Every row comes from one small tree of marks. The marks that hang from a mark follow it in brackets, in the order of their numbers. Every link used is in the known rows. Which tree was each row made from?
Known rows:
Z702[Z548[Z96 Z729] Z926[Z75 Z478]]: [ 11.1 -31.0  21.2   5.7  16.7  -1.4 -30.7 -12.7  30.9  30.8  11.6 -32.5
   3.2 -10.1 -14.6  20.9  29.3  -2.7 -22.6  28.2  21.5  12.0  25.5 -46.9
   8.9  56.8  -6.2 -67.7]
Z926[Z729]: [ 12.9  10.1   1.0   8.1  -3.0   7.3  -5.3   7.3  16.8   2.7  16.2  22.2
  -0.8  -2.7   4.9   8.1  23.5  -6.8  15.0 -11.0  18.4   2.9   5.0   2.8
  -6.0 -18.9 -26.9  -7.8]
Z478[Z926[Z729]]: [ 17.1   4.6   1.0  25.2 -20.6  24.6  -0.9  15.4  24.0  -5.5  13.6  11.1
 -18.5  -0.5  -6.9   7.1  37.9  -8.7   7.7   6.7  36.1   3.9   5.6  -9.9
  -6.1  -7.5  -8.7 -15.9]
Z702[Z926[Z478]]: [-23.8  -1.5  13.2  12.3  -7.3 -29.3 -23.6  21.2   2.3  -7.4  13.1  -8.0
  -6.8 -23.7 -26.7 -14.3  24.6  11.0 -18.7  11.4  15.0   4.2   7.6 -14.4
  -6.7  20.9   5.1   2.4]
Z702[Z548]: [  0.4  -9.5  -7.4 -16.5   5.7 -14.5  13.9  -3.0 -14.7  19.1 -12.3  -2.1
  21.3  18.4  11.2  -1.6  -4.8  -1.1 -16.8  15.6 -12.8  -6.1  -3.2  -5.9
  26.9 -12.1   1.9 -16.2]
Z75[Z926[Z478[Z548] Z729]]: [ -6.8   3.4  24.1 -11.5 -24.4 -12.4 -33.2  32.8  15.4  26.8  38.9  41.8
   6.7  -0.1 -21.0  -1.0  56.7  11.1 -17.3   2.9  48.7   3.9  11.4 -26.5
 -10.0 -38.9 -49.8  -4.4]
Z75[Z926[Z729[Z548]]]: [  0.0 -16.5   5.5 -15.3  -5.3 -31.7  -4.8  38.2  22.5  11.6  40.0  13.6
  -6.1 -16.1 -16.2  -3.4  35.3  -9.8  13.9  -1.7  37.4  -9.1   2.1 -19.0
 -21.7 -27.0 -48.6 -16.4]
Z548[Z96 Z478]: [ 11.6   2.5   1.6  -1.6   9.9  29.2   2.9 -27.2   5.7   2.9   8.6   2.4
  24.3 -19.2   6.3  24.7  22.2 -12.5   6.5   1.4 -16.1  12.4  23.6   4.8
   6.4  15.4   6.6   0.6]
Z645[Z926[Z478]]: [-21.6 -32.6  12.9   3.5 -17.5 -22.1 -30.8  24.6   2.5   5.8  18.7  -2.5
 -23.9 -11.2  -5.1 -29.3  27.0   9.4  -6.2  22.8  17.3  18.4  -2.2 -22.8
   3.1  -7.6  15.6   2.3]
Z96[Z926]: [ -3.3   0.5  -4.6  -4.8   0.7   5.9  -1.5   5.1  -2.9 -17.2  -5.2  -6.9
 -11.0 -16.7  -3.1   8.8 -10.3   0.0  -6.4  -0.3  -1.3   7.9  -5.9   1.4
  -6.7  18.1 -11.8  -3.1]
Z548[Z75 Z478 Z645 Z729]: [  3.6   0.3 -16.3  39.5  31.4 -20.3 -17.7 -29.5  -4.9  -5.3   5.0 -25.0
  22.8   3.5   9.3  15.0   5.3  -4.1   6.4  20.9  28.2  14.7   3.0  20.5
  11.4  41.8  -6.6 -19.7]
Z478[Z548[Z75] Z926[Z729]]: [ 28.8   1.4   0.6  31.7  -4.3  25.3 -22.5  11.9  27.8   1.3  10.2  15.9
   5.5   9.9 -14.1  26.9  28.1  -7.0  -0.6   0.6  46.3  -1.8   4.6 -12.5
  20.6  -9.9 -35.8 -25.4]
Z75[Z926[Z478 Z729[Z548[Z96 Z645]]]]: [-18.3 -39.3  11.3   5.7  -3.0 -43.3 -14.9  35.4  41.9   1.4  52.0 -11.0
   3.2 -23.4   2.9 -12.2  71.6  16.8   3.3  21.1  49.7  14.1 -13.0 -37.9
 -10.4  -6.8 -36.5 -32.3]
Z75[Z926[Z478[Z548[Z96]] Z729]]: [ -1.3 -13.8  32.0 -10.5 -14.4  11.6 -36.0  18.7  40.0  29.1  43.2  33.6
  14.7  -7.4 -13.3  16.3  64.3  13.0  -7.5   0.7  37.7  10.2  15.1 -39.8
  -0.5 -13.1 -52.5 -20.5]
Z478[Z548[Z75]]: [  9.8  -6.4  -2.2   5.6  16.3   0.9 -20.6  -5.4   6.0   3.2  -4.2   5.9
  23.4  11.2  -9.7  18.7  -9.2   1.2  -6.2  -6.7  10.3  -6.2  -0.4   0.5
  27.4   0.0 -32.4 -10.7]
Z548[Z96 Z478[Z926] Z645 Z729]: [ 18.6 -12.3  -2.9  44.0   6.8  30.1  -1.9 -28.3   8.7  -2.5  -1.0 -29.5
  10.9  -3.9   7.1  25.6  34.3  -3.1   0.8  38.9  28.9  17.5  19.7  -7.6
  -1.9  58.9  21.1 -18.9]
Z548[Z729]: [  7.9  -4.0   7.8   9.1  14.3  -2.1  -9.4 -16.7  10.2   8.9  -4.2  -8.2
  -3.8   2.7   0.8   9.4 -13.1  -4.7   4.4   7.0  14.6  -2.8   9.2  -1.1
  -4.9  31.7  -5.4 -15.6]
Z702[Z548[Z96 Z478] Z926[Z729]]: [ 23.0   7.0   3.9   7.3   8.7  12.6  -2.6  -7.2   5.9  22.4  10.8  13.8
  47.5 -23.3  -6.1  35.6  49.8 -16.7   0.4  -0.9  -4.9   8.6  35.5  -6.6
  15.0  15.0 -24.3 -15.5]
Z548[Z75[Z926] Z729]: [-12.3 -19.7   6.7  12.5  14.6 -24.7 -35.3 -10.2  32.0  12.9  19.7 -28.4
 -12.4   8.0 -19.0   9.6  -2.4   1.1  14.3  12.5  40.1   3.5  -0.9 -13.8
   7.6  55.7 -35.8 -44.0]
Z548[Z478[Z926] Z645]: [  7.0   8.7 -17.9  33.6 -14.6   9.9   7.7   2.5 -23.0 -12.7   1.2 -11.8
   7.7   2.4  -1.0  -1.2  37.6   1.9 -16.3  29.4  22.9  12.9   6.9   7.3
  -5.4   3.9  27.4  11.4]
Z548[Z645[Z926[Z478]] Z729]: [-18.7 -41.6  12.6  32.5  -2.6 -39.4 -40.8  15.5   0.3  14.4  12.6 -24.4
 -21.1  -1.7   4.3 -25.7  21.0  18.3  -5.3  41.0  47.1  24.1  -6.5 -23.5
  -3.8  22.9  10.5  -7.7]
Z926[Z75 Z478 Z729]: [ 12.7   4.4   7.3   4.2 -11.8  14.1 -24.1  12.3  33.9   7.3  42.6  16.6
 -26.3  -6.8   2.1   0.1  57.9 -10.7  -0.4   2.1  39.0  15.4   7.1 -17.5
 -17.5 -32.5 -22.0 -30.9]
Z96[Z926[Z75 Z478 Z729[Z548[Z645]]]]: [  7.4 -18.6 -10.6   8.5   2.1 -22.6 -13.9  38.9  18.6 -22.6  38.5  -9.2
 -27.2 -30.7   6.4  -3.7  49.7  -7.5 -14.2  12.5  54.0  17.6 -15.5 -17.3
 -32.5 -28.3 -36.8 -34.2]
Z548[Z75]: [ -4.2  -7.5  -6.2  12.1  17.6 -11.0 -11.3  -8.4  18.1 -10.2   3.9 -18.1
  -0.5   5.9  -0.9   3.4  -7.4  -2.8  11.1   1.1   6.9   4.0 -10.9   3.4
  25.4  16.7 -10.9 -23.8]
Z702[Z548[Z645 Z729] Z926[Z75]]: [ 21.6 -15.9  -3.2  28.1   9.6 -17.4 -20.8  -0.1 -13.1  29.5  -7.8 -34.7
  14.2   8.8 -11.7  15.3  13.8  -2.0 -22.6  21.1  38.5   5.2   9.7 -21.8
  -7.4  38.6 -16.6 -38.4]

Write each row's tree:
[ 10.6  -2.1  -6.9  34.4  17.3   9.3 -14.1 -25.2  15.3  -8.2   6.0 -24.6
  -6.9   0.9 -11.4  20.3   9.1 -17.0   1.7  30.4  30.7   5.2  18.6   7.5
  14.5  50.9   7.9 -33.8]	Z548[Z75 Z478[Z926] Z729]
[-17.0 -62.5  14.6  51.8  24.2 -28.0 -55.5  -8.4  42.3   4.3  19.7 -51.9
  -9.3  -7.7  11.3  -5.2  25.2  17.8  14.3  37.7  45.1  34.3 -12.8 -33.4
  30.8  68.5  -2.0 -44.3]	Z548[Z75 Z96 Z645[Z926[Z478]] Z729]
[ -8.8 -37.5 -13.2  13.6  24.5 -34.2 -10.4   1.0  17.6  -8.1  34.1 -40.8
  27.3 -20.2  -5.4  10.8  37.2   1.5   6.0  20.9  21.1  11.7  -2.8 -10.0
  12.4  28.5 -26.5 -25.9]	Z729[Z548[Z75[Z926] Z96 Z478 Z645]]
[ 37.7   2.1 -19.8  15.4   3.2  -1.0   1.1  16.5  -4.2   0.4  35.2  10.3
   8.5 -19.5   8.6  10.2  57.9 -26.8   0.7  -1.3  39.1   6.9  10.5   7.1
 -29.2 -47.6 -27.8 -10.3]	Z926[Z75 Z729[Z548[Z478 Z645]]]
[ 38.2  -3.8   3.3   1.3  22.6  56.8 -21.6 -40.1  22.0   2.9  13.1 -15.1
  -7.1 -31.2  -3.4  51.4  13.3 -27.1   1.3   3.6   8.2  26.0  33.5  -9.4
 -23.7  57.8 -19.8 -42.5]	Z548[Z96[Z926[Z75]] Z478 Z729]
[ 42.3 -15.4  -6.8  13.0 -14.1  20.7  -0.4  32.8  33.2  -3.8  30.9   0.1
 -36.0 -12.6 -13.1   7.2  44.8 -27.1   2.0   3.7  50.4  -2.1   8.6 -26.0
 -26.1 -28.7 -20.7 -41.2]	Z478[Z926[Z75 Z729[Z548]]]
[ 24.1  22.6  -6.4  20.7 -16.9  30.4   5.8   4.5   6.5  -5.2  22.6  24.3
  -1.1 -12.7  -7.1  12.8  50.7 -19.6   3.6  11.4  27.8   8.1  25.8   8.0
 -10.8 -15.9   0.9  -3.0]	Z548[Z478[Z926[Z729]]]
[ 20.6 -24.6  10.7  11.5  40.2  24.4 -33.5 -27.6  33.4  -4.4 -11.3 -21.6
  15.5 -15.3  -5.3  54.6 -27.2  -1.9   0.5  -1.1  15.1   9.5   6.8 -15.9
  24.6  70.0 -47.8 -46.1]	Z478[Z548[Z75 Z96[Z926] Z729]]
[ 16.7 -15.1   4.9  18.2   7.9  18.9 -10.8  -7.8   0.2  11.4  -9.2   0.3
  40.6   3.6  10.0  24.1  14.9  17.6 -10.1  -0.9   9.6   4.6  -1.4 -16.4
  10.7   5.5 -18.3   3.3]	Z478[Z548[Z96 Z645]]
[ 12.6   7.2  13.4  17.7 -19.3   3.6 -37.3  27.5  28.9   6.3  41.9   9.7
 -22.1 -24.5 -26.1   2.3  63.3 -10.4  -5.9  -2.6  48.3  13.6  17.1 -24.5
 -26.3  -6.1 -29.7 -24.2]	Z702[Z926[Z75 Z478 Z729]]
[-22.9 -78.9   1.3  31.1  22.4 -52.0 -32.8  25.9  32.7 -12.5  27.6 -52.3
  -7.6 -22.8   5.6 -21.4  28.7  15.4   7.5  33.2  31.3  22.9 -23.7 -34.5
  31.0  22.3   0.7 -33.4]	Z729[Z548[Z75 Z96 Z645[Z926[Z478]]]]
[ 38.2   4.9  -2.2  21.9  -7.1  45.4 -11.3 -19.4   5.9   9.3  11.3  -7.0
 -23.0  -3.2 -13.7  24.6  30.9 -26.3  -9.3  22.9  37.9  10.9  36.5  -9.1
 -26.3  27.1  11.0 -28.8]	Z548[Z478[Z926[Z75]] Z729]
[-23.4  -0.5  18.1  -6.2 -21.3 -23.0 -23.5  26.1  28.8  13.8  48.0  20.6
 -15.2  -6.0 -11.9 -15.6  58.1   7.8   0.6  10.7  43.8  10.5   0.5 -24.7
 -11.4 -19.3 -32.8 -16.4]	Z75[Z926[Z478 Z729]]
[ -1.8 -27.0 -11.5   0.2  16.7   2.3   7.2  -8.4  -5.2  -3.0 -18.2 -34.6
  29.0  -2.1  25.1  19.9   1.0  14.3 -17.6  20.8 -12.0  16.6 -18.1 -12.7
  26.6  31.2 -10.0 -30.1]	Z702[Z548[Z96[Z926] Z645]]
[ 34.9  -9.8  -4.7  -2.3   2.1   5.5  -3.5  22.8  25.6   4.9  31.7  10.4
 -17.2 -16.2  -3.0   9.8  33.5 -29.2  11.3 -11.9  31.6  -3.4   9.5 -11.6
 -28.1 -40.5 -39.3 -32.7]	Z926[Z75 Z729[Z548]]
[ 17.4  -0.4  -8.0   3.9   6.1   6.2  13.1 -20.3 -16.0  20.9 -11.5 -11.1
  16.1  14.2   1.6  15.8  11.4 -14.7 -22.1  43.8   7.3  -0.2  25.7  -4.6
  16.9  18.9  24.1 -27.5]	Z702[Z548[Z478[Z926] Z729]]
[ 12.0   1.2 -19.0  37.3  23.0  21.0 -15.7 -17.0  27.3 -27.7  21.1 -14.2
  24.2 -30.5  16.7  39.9  38.3  -8.6  20.1   2.3  20.3  34.9  -4.1  13.5
  16.3  35.8 -42.1 -27.2]	Z548[Z75 Z96[Z926[Z729]] Z478 Z645]
[ 16.1 -14.4  15.4   6.1  -1.7  10.5 -25.8   9.8  38.3  26.3  31.1  -0.5
   7.6 -16.0  -9.4  18.4  67.5  -9.0 -11.1   9.3  26.4  16.6  19.2 -46.5
   8.5   6.2 -30.9 -54.5]	Z702[Z548[Z96] Z926[Z75 Z478 Z729]]
[  1.1 -37.3  -4.9  12.7  21.3 -18.6   7.3   7.3  12.9 -12.4   4.8 -33.7
  19.4 -16.4  13.6   2.5  12.0   5.3   4.2   8.8   7.8   3.5 -11.8 -13.3
   2.8  12.8  -4.9 -14.6]	Z729[Z548[Z96 Z645]]
[ 47.4 -39.7   3.3   3.8   1.6  29.9 -22.2  12.8  29.9  19.4  45.4  13.6
  -8.2 -42.3  -6.0  22.3  67.8 -38.3  26.1  -4.7  25.3  21.4  31.1 -23.5
 -19.0 -25.4 -26.8 -25.6]	Z645[Z926[Z75 Z729[Z548[Z96 Z478]]]]
[ 16.6 -11.2   0.2 -12.7  12.9  23.4   6.9  -4.2  24.5   7.7   1.0   0.9
  20.1 -13.7  18.0  36.4  17.6  -8.4   5.7   0.9  -6.7  13.2  -1.0 -16.2
  21.6  11.9 -36.5 -44.9]	Z702[Z548[Z96[Z926[Z729]]]]
[ 40.6   7.4 -11.1  -6.2   5.3  10.6   0.6  11.1   8.0   4.4  38.9  25.0
  -2.0 -27.2  -2.9  17.6  47.5 -39.4   8.9  -8.8  23.6   1.9  26.1   3.9
 -30.9 -47.5 -32.2 -19.2]	Z926[Z75 Z729[Z548[Z478]]]
[-25.2 -47.4  -8.7  17.2  35.6 -41.4 -12.9  11.6  33.5 -44.2  18.3 -58.4
  -2.1 -33.4  13.1   1.4   9.3  14.9  -8.7  28.7  16.9  17.5 -35.1 -20.8
  21.8  41.3 -15.6 -45.3]	Z729[Z548[Z75 Z96[Z926[Z478]] Z645]]
[ -2.2 -12.1   5.2  -5.7  -6.4 -19.0 -18.6  18.5  -2.7  21.3  13.2 -15.7
  -2.6  -4.1 -19.8  -5.2  34.0   0.3 -38.8  21.8  14.4   5.9  10.3 -31.6
   1.3  -0.9  -1.4 -32.9]	Z702[Z548 Z926[Z75 Z478]]
[ -3.7 -33.7 -15.4  23.0  29.7 -15.3   2.0 -19.9  16.6   4.8  -9.8 -43.1
  40.3  19.6  28.6  14.5   8.5  14.1  -0.7  22.8   1.4  11.2 -22.4 -14.2
  57.0  31.6  -9.5 -46.8]	Z702[Z548[Z75 Z96 Z645]]
[  4.1  -5.2 -20.5   7.1  14.7 -34.9  15.4  10.8 -29.7 -12.5   9.6  -7.9
  24.9 -17.0   8.0  -3.0  18.0  -6.2 -10.7  17.3   7.6  -1.1   3.2  16.8
  -9.9 -20.2   6.6  14.9]	Z729[Z548[Z478 Z645]]
[ 49.2 -19.7   9.8  12.0 -14.6  72.6 -18.4  -3.1  27.8  18.0   5.3  -2.3
  -4.3   3.8 -19.5  36.9  34.3  -8.0 -17.5   0.4  28.3   8.5  21.7 -41.9
  -2.9   7.4 -11.4 -29.8]	Z478[Z548[Z96] Z926[Z75]]
[ 15.0  -1.1  14.0 -12.2  -9.5  15.5 -26.3   9.7   5.2  17.8  18.0  18.6
  -5.4   3.0 -12.0   4.7  31.2   0.3 -34.0   2.2  23.7   4.2  13.8 -25.3
  -8.5 -34.5 -14.8 -12.5]	Z926[Z75 Z478[Z548]]
[ 10.4 -13.9   3.6  21.7  -3.1  26.7 -25.2   8.7  43.8 -13.2  36.2 -10.1
 -17.0 -25.4  15.3  19.7  62.1   5.4  -2.6   8.1  45.0  38.7  -7.8 -28.3
 -18.8   9.7 -34.0 -44.3]	Z548[Z96[Z926[Z75 Z478 Z729]] Z645]
[-31.9 -34.7  17.6   3.0   5.6 -19.4 -34.1  -1.6  53.1  -0.1  40.5 -31.6
  -5.1  -6.0 -10.6  -0.1  35.7  16.9   3.2  20.3  23.2  18.9  -8.7 -34.9
  25.6  42.4 -19.9 -47.4]	Z548[Z75[Z926[Z478]] Z96]
[-29.9 -13.1   0.8  31.6  -8.6 -44.7 -35.8  25.7  33.3  -2.9  49.2 -10.9
  -5.6   5.7  -2.1 -16.1  61.4  22.6   4.9  19.9  64.2  21.9 -22.8 -15.3
   9.4   0.2 -41.2 -32.4]	Z548[Z75[Z926[Z478 Z729]] Z645]
[ 42.8  10.1  -3.4  -0.2   2.1  68.4 -13.9 -17.1  29.3  -4.2  30.4  14.6
  -3.0 -37.9   3.0  50.4  52.1 -31.5  11.0 -14.6  14.3  30.6  27.6  -3.7
 -22.2   7.3 -41.1 -32.7]	Z548[Z96[Z926[Z75 Z729]] Z478]
[ 25.0 -24.4   7.4   2.6   5.4  23.5 -12.8  -4.7  15.2  27.2  -1.1 -23.5
  15.0  -8.8 -14.0  28.1  25.0  -9.6 -13.1   0.9  -1.9   8.7  18.9 -36.1
  11.4  30.0 -14.8 -42.7]	Z702[Z548[Z96] Z926[Z75]]
[ 31.7 -19.4 -11.2 -19.4  22.4  32.2   1.0  -5.2  10.9 -15.7  20.5 -14.9
  -2.6 -48.1  -6.6  36.8  21.2 -31.2  -5.8   0.5  -4.9  14.8  23.0  -8.3
 -21.9  12.4 -19.7 -30.4]	Z729[Z548[Z96[Z926[Z75]] Z478]]
[-42.8 -41.5  -5.0  11.7   9.5 -82.7 -20.9  36.3  17.5 -12.4  40.4 -42.1
  -5.7  -5.6 -10.2 -28.9  29.1  23.2 -12.6  35.1  46.8   6.7 -28.4 -22.2
   8.5   4.7 -21.2 -32.5]	Z729[Z548[Z75[Z926[Z478]] Z645]]
[ 31.9  -8.7 -15.5   1.1  -5.4  21.5   8.8  14.9  -2.4  -6.0  19.8  -8.9
 -19.7 -18.4 -17.9   9.5  38.2 -31.1 -15.8  16.8  22.2  -0.1  24.1  -9.8
 -24.3 -18.8  12.5 -21.0]	Z729[Z548[Z478[Z926[Z75]]]]
[  9.1   4.0  -6.4  18.7  33.2  -6.7 -19.4 -34.4   6.3  -1.4   7.7 -12.1
  12.1  -4.2  -0.9  22.5  -5.5 -15.3  11.6  14.8  12.9   6.2  18.6  17.0
  14.8  39.5  -8.0 -25.2]	Z548[Z75 Z478 Z729]
[ 26.1 -14.3  16.9  -3.5  23.9  36.1 -22.9 -21.1  17.0   6.2 -14.2  -2.2
  15.5 -19.6  -4.9  49.2 -17.4  -1.4  -7.5   0.1   7.8   4.7  17.7 -19.7
  -0.3  51.7 -37.4 -24.0]	Z478[Z548[Z96[Z926] Z729]]
[-41.0 -20.9  10.2   1.7  -4.4 -40.2 -31.7  13.8  30.1  -1.0  39.6 -18.3
 -15.9   1.3 -15.8 -18.6  27.5  18.0  -5.8  22.9  31.3  12.5 -13.3 -21.5
  16.8  17.2 -20.0 -31.3]	Z548[Z75[Z926[Z478]]]
[  8.3  -3.3   3.3  11.4   6.1  14.3 -24.6 -13.7  45.2   9.2  47.5   5.0
  19.4 -15.6  -8.8  30.2  56.0 -12.2  31.6  -4.5  26.2  22.5  15.7  -7.2
  13.1  24.4 -50.5 -34.5]	Z548[Z75[Z926[Z729]] Z96 Z478]
[  9.5   3.4   3.8   8.1  -1.9 -14.2  -4.3  18.8  -2.0  21.3   2.9  11.4
  23.8  -7.2 -12.0  13.0  27.3  -7.3  -4.9  -1.2  13.2  -2.3  11.6 -10.1
   8.9  -3.2 -29.6 -16.0]	Z702[Z548 Z926[Z729]]
[ 21.5  14.8 -13.3   4.1 -12.1  17.3  17.1   5.2  -9.5  16.6   6.4  21.9
  20.4   6.5   4.7  13.2  50.8 -19.6 -13.2  26.5  11.7   4.1  22.4   2.2
  15.1 -28.1   3.4 -19.2]	Z702[Z548[Z478[Z926[Z729]]]]
[ -0.1 -34.6  13.8   1.2 -22.7   2.0 -41.8  24.2  12.8  15.4  31.7  -4.9
 -42.3  -8.9 -10.2 -22.9  42.0  -3.5  -8.9  15.4  32.9  25.4   4.0 -35.6
 -10.5 -13.1   5.4 -18.8]	Z645[Z926[Z75 Z478]]
[-10.6   7.6   5.6  -1.7  -5.3  -5.9 -14.7  20.9  18.5 -19.6  25.1  13.2
 -17.2 -24.9   2.5   0.5  28.7   2.7  -5.5   7.1  23.1  16.2  -7.7  -5.2
  -7.9  -7.2 -24.9 -16.4]	Z96[Z926[Z478 Z729]]
[-24.4 -28.7   8.7  32.3   1.4 -24.1 -37.1  11.2  59.8   0.0  52.8 -22.1
   2.8  -4.3   5.1  -0.3  68.1  24.4  14.8  18.4  58.1  28.1 -18.1 -27.6
  18.3  27.2 -44.7 -49.9]	Z548[Z75[Z926[Z478 Z729]] Z96 Z645]
[-25.2 -50.0   7.1  48.0  13.6 -50.7 -52.7   6.4  17.1   2.2  14.9 -39.7
 -17.6   3.9   4.5 -21.8  17.0  15.8   0.8  38.1  51.9  27.1 -16.3 -20.6
  20.4  43.0  -0.4 -31.5]	Z548[Z75 Z645[Z926[Z478]] Z729]
